Known rows, with every step that occurs:
T H X: [-21.6 -10.8 -15.7 -11.8   9.1  23.3 -12.0 -35.6 -17.2 -36.0 -15.2   1.2
 -30.4   6.3  16.6 -22.3  13.6  25.0  12.6]
X K: [-11.9  21.7 -24.1 -12.2 -24.0 -12.9  -6.7 -36.3  10.8 -39.7  -1.2  21.2
 -26.0   9.7   7.1 -19.4 -26.4  18.9  -6.7]
H T: [-30.2  -9.1 -22.4   1.5 -26.5  18.6 -25.0 -35.3  -3.4 -31.1 -25.1  -0.6
 -22.9   7.7  23.5 -23.2 -30.8  20.2  -5.5]
X H: [ -7.4  -0.4 -20.8  -6.1   8.9 -30.0  -1.0 -34.8  -3.9 -12.2   2.4  15.6
 -41.9   6.7  11.5 -22.5 -17.9  25.6  -5.8]
W N K T: [-14.1   5.6 -11.2  -4.6   4.0  -0.7  -3.2 -35.5  -9.0  -0.4 -15.1  -6.1
 -43.7  26.0  42.0 -32.7 -21.9  18.3   4.5]
H X K: [-20.9  13.3 -25.5 -12.6 -32.6   0.5  -6.8 -33.4  -3.6 -60.2  -1.7  16.5
 -12.8  13.8  11.5 -22.0  -9.2  22.3   7.0]
K T H W: [-24.2 -14.5 -17.3   0.4  21.1  11.6 -50.4 -49.8 -29.2 -22.9 -31.2  -7.6
 -54.1  14.3  29.9 -47.7 -35.9  24.6   2.4]
T H X K W N: [  4.5  -2.2  -9.9 -11.2  32.8 -11.0 -27.9 -25.9 -13.2 -21.2 -15.1  13.6
 -52.8  23.4  15.8 -36.3  -6.0  46.6  17.9]
N K X H: [-10.5  11.9 -20.8  -4.6   2.9 -34.2  11.5 -30.5  -9.6 -20.4   6.1  16.8
 -44.0  13.2  30.5 -66.6 -22.0  12.0   9.5]
K W N: [ -0.2 -14.2 -11.9 -11.0  16.7  -9.9 -18.6 -29.0   0.8   9.0  -4.3   5.9
 -43.5  19.4  28.7 -34.5  -5.8  25.1   8.5]
K T H: [-16.0  -5.9 -15.3  -4.9  27.6  -6.3 -23.3 -53.8 -25.1 -10.9 -24.9  -4.6
 -48.3  11.0  25.1 -47.0 -13.3  19.0   6.3]
T H N K X: [-19.0  13.3 -15.4 -15.6  14.5  17.8   4.2 -30.8  -0.3 -40.9 -13.4   6.4
 -48.5  10.6  39.4 -73.0   6.1  16.5  15.8]
T H: [ -8.6  -2.4 -15.0 -11.3  22.1   4.6 -13.3 -35.9  -3.8 -13.3 -15.1   6.5
 -46.7   1.7  12.1 -20.3  -5.5  24.4  -0.2]
W K T: [-27.0 -18.4 -14.1  -7.6 -17.3 -14.5 -18.5 -57.7 -12.8 -19.8 -16.5  -5.7
 -36.8  18.2  21.1 -41.7 -40.2  15.1  13.3]
K X H: [ -7.5  -3.5 -23.3  -6.2   9.9 -35.4  -0.9 -36.7 -15.0 -12.7   6.2  15.6
 -37.5   5.1  20.2 -74.9 -13.1  15.4  13.1]
N H W K T: [-34.5 -18.8 -16.8  -4.2  13.2  -2.8 -51.1 -51.7 -11.3 -20.1 -26.2 -10.9
 -53.5  30.2  33.9 -37.2 -50.6  16.8   7.5]
N H W K: [-29.2 -15.6 -15.6 -10.8   9.5   9.4 -45.5 -32.1  14.5 -25.0 -17.3   1.3
 -55.1  20.3  19.2  -6.9 -44.1  25.4   0.5]
H N K: [-28.5  19.6 -16.8 -14.4 -18.1  23.0  11.6 -26.9  21.3 -47.3  -8.4   9.5
 -38.0  19.1  38.4 -13.7  -0.5  18.9 -11.5]

Rows:
[-16.5 -19.7 -12.3  -2.9  -5.3 -16.2 -32.9 -35.6  -1.0 -31.3 -10.3  11.2
 -57.6  12.0   0.0 -18.4 -59.8  40.4   2.8]  X H W K
[-26.1 -14.4 -16.1  -7.2  13.7  13.3 -20.2 -51.3 -37.3 -33.9 -24.5  -9.0
 -31.5  15.0  28.4 -46.6   3.8  19.9  17.7]  K T H X
[-34.6  12.8 -18.5  -9.2 -11.7   9.8  -0.4 -44.4  -4.6 -40.7 -18.9  -4.9
 -38.6  27.7  50.8 -42.6 -13.1  12.5  -4.3]  H N K T
[-16.8   1.8 -15.1 -18.4  27.1  22.2 -11.4 -34.0   6.9 -36.8 -20.1   6.3
 -53.4   5.3  19.1 -22.9  14.6  37.1  -4.0]  T H N
[-19.0  -9.3 -22.8   0.6   2.6  -9.2 -30.4 -32.7  -9.8 -26.2  -5.5  10.8
 -48.7   9.1  15.8 -26.6 -38.2  29.4  -8.7]  X H W
[  4.9   4.0 -13.7 -11.8  11.4 -23.4 -21.7 -25.7   5.6 -10.5  -3.8  18.0
 -45.7  23.5  18.3 -34.5 -20.8  34.4   7.3]  X K W N
[-25.3  12.2 -21.3 -15.3 -14.6  15.5  10.4 -30.1   7.2 -42.5  -4.3   7.1
 -31.8  15.1  45.4 -71.7   3.9   6.7  12.9]  H N K X
[ -2.0  -2.3 -14.7 -11.5   5.0 -10.9 -21.0 -26.2  -5.4 -25.3  -6.0  15.2
 -36.2  27.3  19.6 -36.1  -7.9  35.9  16.3]  H X K W N
[-12.2   4.9 -19.4  -1.9  37.7  -6.1 -49.9 -20.4   4.7 -17.1 -32.6  10.1
 -57.3  36.0  31.6 -25.3 -35.6  35.3  -0.1]  X K W N H T
[  4.1 -18.9 -18.7  -3.0  32.0  -7.8 -31.2 -20.8 -13.8   3.2  -6.3   9.9
 -53.4  10.5  18.7 -63.7 -21.9  42.3  15.4]  K X H W N
[-30.5  13.3 -27.9  -8.9   8.6 -10.1 -24.5 -48.2 -18.8 -45.0 -16.9   1.1
 -27.9  33.7  35.1 -40.3 -14.0  12.3   9.2]  N H X K T
[ -3.9   4.8 -13.8 -11.1  -0.2   5.0   6.3 -20.1   2.5  -2.1  -2.4   6.3
 -34.1  13.1  37.5 -65.1  -4.8  14.5  19.3]  W N K X
[-15.3   7.2 -16.6  -9.2   2.7 -16.6 -24.4 -42.2 -19.2 -55.7 -12.0  17.4
 -40.5  24.1  21.0 -45.8 -16.2  24.5  13.5]  T H X K W
[-28.1  11.1 -14.9 -12.8 -12.4   1.5  -2.8 -35.5   7.9 -43.8  -7.5   8.5
 -47.4  29.7  51.7 -35.6 -10.5   9.4  -5.5]  H N K W
[-18.5 -11.5 -25.4   5.5  -2.2 -15.1 -23.7 -35.1 -23.1 -28.4 -18.2   9.3
 -34.8   8.1  23.5 -74.0 -36.2  25.2   9.8]  K X H T
[-13.5 -10.1 -16.2 -15.8  13.3 -20.2  -3.8 -36.4  -1.0 -41.5  -4.0  12.9
 -52.0  10.0  13.0 -69.6 -10.4  38.2  18.0]  W K X H N
[ -6.1 -13.4 -15.0  -8.7   4.7 -42.3  -4.7 -39.1 -11.0 -18.3   2.6  16.4
 -46.0   6.4   7.4 -70.0 -33.5  25.3  22.9]  W K X H
